Each row comes from the steps of one walk. Every step used is in the known rows, and no mark comes twice. Write the walk behind each row, first mark first.
In the rows, 128 means zero.
Known rows
F, B: 87 107 91 125 116 95 152 134 152 122 121 133 137 125 138 81 136 86 108 125 134 129
Q, Z, F, B: 85 106 104 123 117 90 148 160 146 102 123 140 113 138 142 114 91 90 92 106 178 136
F, B, M, Z, Q: 157 88 123 128 107 91 147 136 163 112 118 150 136 78 159 66 164 75 114 119 205 99
M, B, U, Z, D: 134 81 123 130 126 123 127 129 86 102 115 118 161 127 58 28 97 67 124 131 179 126
F, B, U: 71 121 86 130 110 88 140 148 127 118 108 139 149 146 118 45 127 84 100 127 139 131
F, B, M: 118 95 104 119 126 101 154 132 164 122 128 172 131 110 145 74 145 95 107 118 149 126
B, F: 108 103 83 116 117 95 143 126 102 129 131 101 171 119 109 41 116 118 77 121 127 153
K, Q, Z, F, B: 84 108 125 129 119 92 156 151 156 115 91 131 126 115 155 148 87 106 95 109 158 141
U, Z: 118 87 96 125 132 104 115 116 113 122 151 129 135 111 86 101 122 98 89 130 127 119
F, B, U, Z, Q: 102 96 98 126 97 105 115 143 136 108 117 141 121 156 57 77 142 79 90 119 178 111
F, B, M, Z: 130 109 127 127 118 82 155 129 141 119 121 161 130 81 177 74 149 77 116 133 169 110
Q, K: 124 88 63 147 128 121 129 143 122 125 122 119 170 82 101 75 125 104 95 142 120 124
U, B, M, Z, D: 139 70 144 108 135 96 158 129 98 117 114 144 130 100 115 57 176 86 138 140 175 125
K, Q: 122 92 100 142 141 101 142 122 134 137 101 104 171 77 133 96 122 118 104 131 100 135
K, Q, Z, F, B, M: 117 98 138 119 126 94 160 150 166 115 104 171 119 93 157 148 104 113 96 105 170 144
F, B, U, Z: 67 108 99 117 106 101 122 134 116 109 122 153 115 156 85 80 124 87 91 136 142 124
U, Z, F: 93 95 110 115 136 94 117 130 109 115 147 122 142 134 100 149 104 110 97 116 152 111
U, Z, Q: 141 71 91 134 119 111 108 122 130 117 142 117 137 117 64 105 138 97 91 117 164 109
U, B, M: 131 85 107 118 127 93 138 127 129 132 143 161 121 113 93 98 164 109 101 124 131 144
M, B: 157 105 99 149 123 100 143 128 132 119 128 108 169 84 127 61 95 76 121 124 150 134
Q, Z, F, B, M: 116 101 118 118 122 94 152 159 158 106 131 174 109 123 147 117 102 96 90 98 189 138
U, Z, D: 107 58 105 112 142 126 131 119 102 108 130 117 141 134 81 74 139 93 110 132 153 118

Which walk is each row?
55 124 106 119 118 80 137 160 119 112 102 133 159 163 127 86 112 95 105 116 160 121 -> Z, F, B, U
69 120 123 132 113 87 142 166 132 107 82 133 136 131 130 112 85 104 93 111 160 147 -> K, Q, Z, F, B, U
103 101 93 133 123 100 106 133 89 117 140 134 143 134 68 66 116 103 86 133 129 122 -> B, U, Z
91 96 131 96 127 94 141 134 145 108 142 176 107 131 116 152 127 103 100 110 176 102 -> U, Z, F, B, M
70 122 105 129 110 85 134 173 122 100 112 143 126 156 115 82 87 89 92 108 180 142 -> Q, Z, F, B, U
151 68 63 152 122 131 119 147 140 118 117 105 176 81 79 79 143 105 97 128 157 109 -> Z, Q, K
79 106 113 126 131 88 103 141 85 110 139 126 156 152 78 112 97 109 89 120 156 115 -> B, U, Z, F
120 116 126 133 120 91 114 139 96 103 130 122 160 129 82 102 67 84 108 115 178 121 -> M, B, U, Z, F
170 90 109 151 105 110 101 134 119 109 122 114 153 113 50 60 104 72 101 116 189 117 -> M, B, U, Z, Q
57 106 118 103 121 91 135 139 135 105 133 141 116 155 119 156 111 97 101 119 167 107 -> U, Z, F, B
142 103 137 126 144 72 140 139 111 116 131 133 168 76 170 100 123 106 117 119 177 104 -> B, M, Z, F
194 68 95 152 121 121 122 142 131 115 119 133 171 34 115 75 157 98 105 139 190 98 -> B, M, Z, Q, K
79 125 127 116 117 63 154 148 124 106 115 118 145 109 185 112 111 86 123 127 179 103 -> M, Z, F, B
126 81 139 110 129 107 174 131 132 108 103 151 139 93 166 36 162 74 135 137 188 109 -> F, B, M, Z, D
136 107 110 143 114 105 111 127 101 114 132 127 149 113 71 62 84 73 103 129 156 130 -> M, B, U, Z
171 80 89 160 98 133 97 141 115 102 111 124 166 86 28 73 101 78 100 134 185 110 -> M, B, U, Z, Q, K
127 106 151 113 128 66 142 142 106 122 133 147 132 97 140 131 143 106 124 127 172 120 -> U, B, M, Z, F
128 81 119 125 139 100 150 130 97 114 108 94 174 94 148 33 135 81 132 144 169 113 -> M, Z, D
